Each row was made from one path, in order. Every step used is in the known rows, and no mark comes twice. Write each row's path.
Known rows
W/A/T/B/G/P/D: 8.1  13.7  15.9  -12.7  6.7  -11.8  -24.5  2.4  12.3  5.0  0.8  18.2  -21.4  -18.8  27.8  -17.0  -17.1  19.8  -20.8  5.0  0.6  -0.6
N/G: -8.0  0.2  -11.5  7.5  9.1  -26.5  46.1  22.3  -32.3  14.3  8.6  -13.2  40.8  3.5  -17.6  19.1  4.1  33.3  -2.3  9.1  -7.6  20.2
D/W/A: 7.1  -0.2  -21.8  -23.5  0.9  40.5  12.9  17.3  19.7  32.9  12.7  -26.7  -8.9  15.6  -21.7  2.0  29.7  -60.8  30.8  -31.4  12.0  -31.6
L/D/W/A/T: 14.7  1.8  25.7  -36.4  4.4  57.2  -18.1  20.4  30.3  40.4  18.0  -15.1  -12.1  1.8  -13.3  21.2  13.6  -90.5  41.0  -15.7  13.3  11.4
A/T: 9.1  8.9  37.2  -18.3  7.0  11.0  -14.4  31.1  1.5  11.2  11.0  -11.0  14.0  3.6  0.6  31.4  -13.4  -34.5  20.2  15.3  3.4  20.5
L/G/P/D/W/A/T: 7.0  9.0  32.2  -40.6  6.0  48.9  -30.4  20.1  25.2  24.3  1.2  -6.8  -18.2  -5.4  10.3  -1.4  12.9  -53.3  16.2  -5.9  2.8  -0.3
T/B/G/P/D: -2.7  5.2  -5.3  17.5  0.7  -48.3  -5.5  -15.0  -6.5  -7.8  -8.1  20.7  -12.7  -18.6  23.2  -19.8  -23.4  59.1  -34.6  5.2  10.4  -6.1
A/W/G/P/D: -5.5  -9.0  -34.1  3.2  4.7  14.1  -12.5  -20.0  -3.8  -27.6  -16.4  27.0  17.6  -35.6  0.1  -22.6  3.0  25.4  7.1  -2.0  25.7  30.0
A/T/B/G/P/D: 3.0  11.2  15.7  3.0  3.5  -29.8  -19.7  -7.0  -3.7  -4.6  -4.5  19.9  -16.3  -19.6  31.0  -11.9  -27.4  40.0  -26.8  14.4  2.5  6.3
D/L: -11.4  -14.5  -0.3  15.0  -5.6  -27.5  4.7  -12.1  -31.5  -26.3  -14.0  -0.8  9.1  6.7  -14.2  28.7  -1.6  16.2  -3.8  -12.6  23.5  3.2
T/A: 6.0  -14.5  7.0  14.5  3.3  -13.3  -15.0  31.6  26.7  -17.4  6.7  -8.7  27.9  8.6  0.1  24.8  -23.5  -25.5  37.7  1.6  -8.6  0.5
T/B/G/P/D/W: -3.6  2.8  -26.6  12.0  -4.2  -8.0  5.3  -30.4  -17.8  4.8  -2.4  -5.7  -35.5  -1.8  15.4  -18.3  0.6  16.1  -10.6  -6.9  9.7  -24.3
G/P/D/L/B: -20.3  10.2  4.8  29.8  0.8  -56.3  7.5  -11.9  -21.9  -34.1  -32.4  23.3  9.1  -13.4  -6.6  -16.1  -6.0  52.2  -15.9  -4.5  3.9  5.5
W/G/P: 1.1  -22.8  -17.9  19.2  -9.9  10.2  31.9  -14.0  -5.5  -6.7  2.3  10.6  35.5  -12.7  -18.4  -8.1  -4.6  22.1  -11.8  21.1  -7.2  20.2
L/D/W: -5.6  -22.1  -23.1  20.2  -6.9  7.9  20.5  -23.3  0.2  26.3  5.2  -13.3  -8.3  1.3  -27.4  8.7  12.1  -33.3  20.1  -27.2  38.3  1.6
T/B/G/P: 0.6  -1.9  10.8  25.7  -6.3  -63.8  20.2  -3.6  3.0  -1.5  9.1  -2.7  -3.3  15.8  7.7  -9.7  -21.9  57.9  -50.0  15.8  -25.4  -17.6
N/G/P/D/W: -6.4  -4.3  -45.4  7.6  1.2  10.5  21.0  -24.7  -16.4  7.8  1.6  -1.2  -9.5  -23.0  -7.2  -11.7  16.5  17.1  6.9  -6.9  15.7  4.8
D/W/A/T/B/G/P: 10.6  7.5  20.7  -5.3  -3.8  -12.8  5.0  4.7  15.2  17.3  17.2  -15.0  -24.0  20.9  10.8  -7.7  -5.3  3.1  -27.3  9.6  -34.4  -22.4
L/B/G/P/D/W/A: -2.2  13.5  -10.3  -16.3  5.0  3.9  10.5  13.3  15.7  24.5  -5.3  -6.6  -15.7  -1.6  0.3  -35.0  28.9  -7.2  0.5  -27.2  2.6  -26.4
D/L/G/P/N: -15.1  -29.9  -7.4  28.9  -26.8  -7.8  6.9  -23.3  26.9  -18.4  -6.1  15.2  14.9  25.1  -3.3  -1.2  26.5  51.2  -48.3  13.5  -11.0  -32.1
A/T/B: 12.5  22.2  29.1  1.3  -0.5  1.8  -15.5  9.5  -9.8  7.0  18.9  -16.0  -16.9  25.0  7.8  34.4  -35.8  -45.5  11.6  22.3  -21.1  -12.2

Which path is each row?
18.4  22.3  8.2  -17.3  -1.0  41.5  -28.7  -5.8  16.0  15.6  21.4  -6.2  -46.1  6.7  8.2  8.7  -15.8  -63.8  19.4  6.2  -18.0  -22.3 -> G/P/D/W/A/T/B
-3.1  -10.3  -16.9  19.9  1.6  -34.2  42.9  1.0  3.7  3.3  15.4  4.6  32.6  -13.3  -24.2  -0.3  -0.8  57.1  -22.6  18.6  -18.4  22.2 -> N/G/P
2.1  -24.6  -34.9  26.0  -22.1  9.1  17.1  -14.6  48.5  -0.7  21.0  14.7  18.8  12.9  -13.4  -0.4  22.5  30.5  -23.8  20.1  -11.8  -27.2 -> G/P/N
-16.2  18.9  37.5  15.3  7.6  -86.5  34.6  40.9  -28.5  8.5  -20.7  -15.6  30.3  32.4  14.9  -15.5  -1.6  58.7  -36.6  1.9  -15.8  -12.3 -> L/B/G
-20.7  5.2  1.5  27.9  -1.7  -30.4  16.5  -17.9  -42.2  -34.8  -39.0  26.2  19.8  -14.9  -5.8  -18.1  -2.9  44.3  -13.3  3.8  -2.1  18.2 -> W/G/P/D/L/B
14.9  25.6  5.5  -19.1  3.3  38.1  -13.0  -2.0  -0.3  20.7  23.1  -8.4  -37.0  4.2  6.6  13.0  -11.4  -49.7  14.8  11.9  -30.4  -10.6 -> N/G/P/D/W/A/T/B
0.0  -23.1  -18.8  10.0  -0.6  14.5  -4.7  -1.2  21.0  -37.9  -2.4  5.8  38.0  -1.7  -14.4  -7.3  2.0  0.2  18.2  9.3  -19.7  27.8 -> T/A/W/G/P
-6.9  -12.4  -38.0  -3.4  -5.6  62.8  21.8  -21.5  -59.1  5.7  -17.4  -4.1  13.3  -8.4  -0.8  -4.4  15.3  -28.3  29.0  -1.4  23.1  10.0 -> P/D/W/G
-12.3  -21.0  -17.9  15.3  -7.6  2.1  -3.7  -41.0  -40.7  -40.8  -28.6  32.1  5.5  -30.4  -3.2  2.7  -4.5  40.5  -10.9  -3.3  28.1  24.1 -> W/G/P/D/L
-11.0  -15.9  -15.5  17.8  -4.5  -25.2  -11.8  -37.1  -20.5  -38.7  -21.4  29.8  -6.7  -30.4  -3.7  3.9  -8.7  46.5  -14.5  -10.4  34.3  15.1 -> G/P/D/L
-8.5  -6.4  -20.5  -7.8  4.7  31.7  6.2  7.5  -28.2  -22.5  -15.8  -10.1  45.7  16.1  -13.7  4.3  19.1  -19.0  28.0  -5.9  7.1  24.3 -> A/W/G
-3.5  -7.0  -42.0  8.8  -2.5  13.8  5.7  -29.3  -0.3  3.2  -1.1  1.6  -21.3  -21.7  -6.0  -14.2  11.9  2.3  11.1  -13.4  28.9  -5.7 -> G/P/D/W
-2.3  -3.0  -5.5  -3.5  15.8  -12.5  -40.5  34.1  41.2  -42.6  -2.1  -16.9  28.1  22.1  -5.5  16.0  3.7  -29.9  52.5  -21.9  -1.0  7.1 -> T/A/W
17.7  13.6  37.3  -41.8  9.4  38.8  -21.2  45.1  27.4  26.2  17.7  -11.9  6.3  4.3  -4.2  25.7  1.2  -67.0  30.6  0.0  -0.7  8.6 -> W/A/T
5.4  25.4  33.4  -24.2  5.5  -3.0  -14.7  17.5  -24.8  23.6  1.9  -21.3  -33.4  29.8  37.0  4.0  -8.5  -20.2  -9.5  -1.5  -13.1  -27.4 -> P/D/W/A/T/B/G
-16.0  -17.7  -24.8  6.6  -1.1  2.8  -20.0  -38.7  -31.2  -55.7  -31.7  28.8  5.7  -23.8  -4.1  -1.2  6.5  34.9  0.7  -14.3  30.0  29.7 -> A/W/G/P/D/L
16.3  11.8  23.5  -46.1  7.0  60.1  -16.2  33.3  20.9  32.8  18.9  -25.1  -10.1  12.5  -5.2  22.0  15.1  -86.7  40.9  -7.8  0.2  -2.8 -> D/W/A/T
9.1  -3.2  22.7  2.4  -6.0  -16.0  2.8  -8.6  25.2  24.3  17.1  -5.7  -26.8  11.5  3.0  -8.1  -8.1  0.3  -28.6  1.3  -20.4  -9.5 -> L/D/W/A/T/B/G/P
12.2  7.0  32.7  -4.1  -1.3  -30.7  -0.4  12.9  21.6  12.2  15.7  -4.0  -11.1  16.5  12.7  -5.8  -16.3  18.9  -36.1  16.0  -34.3  -14.4 -> W/A/T/B/G/P
6.7  25.7  36.2  -38.6  10.2  23.1  -15.7  30.2  16.4  25.9  1.2  -8.8  -13.9  0.3  14.9  -13.4  14.0  -33.9  9.8  -2.3  -15.2  0.7 -> L/B/G/P/D/W/A/T
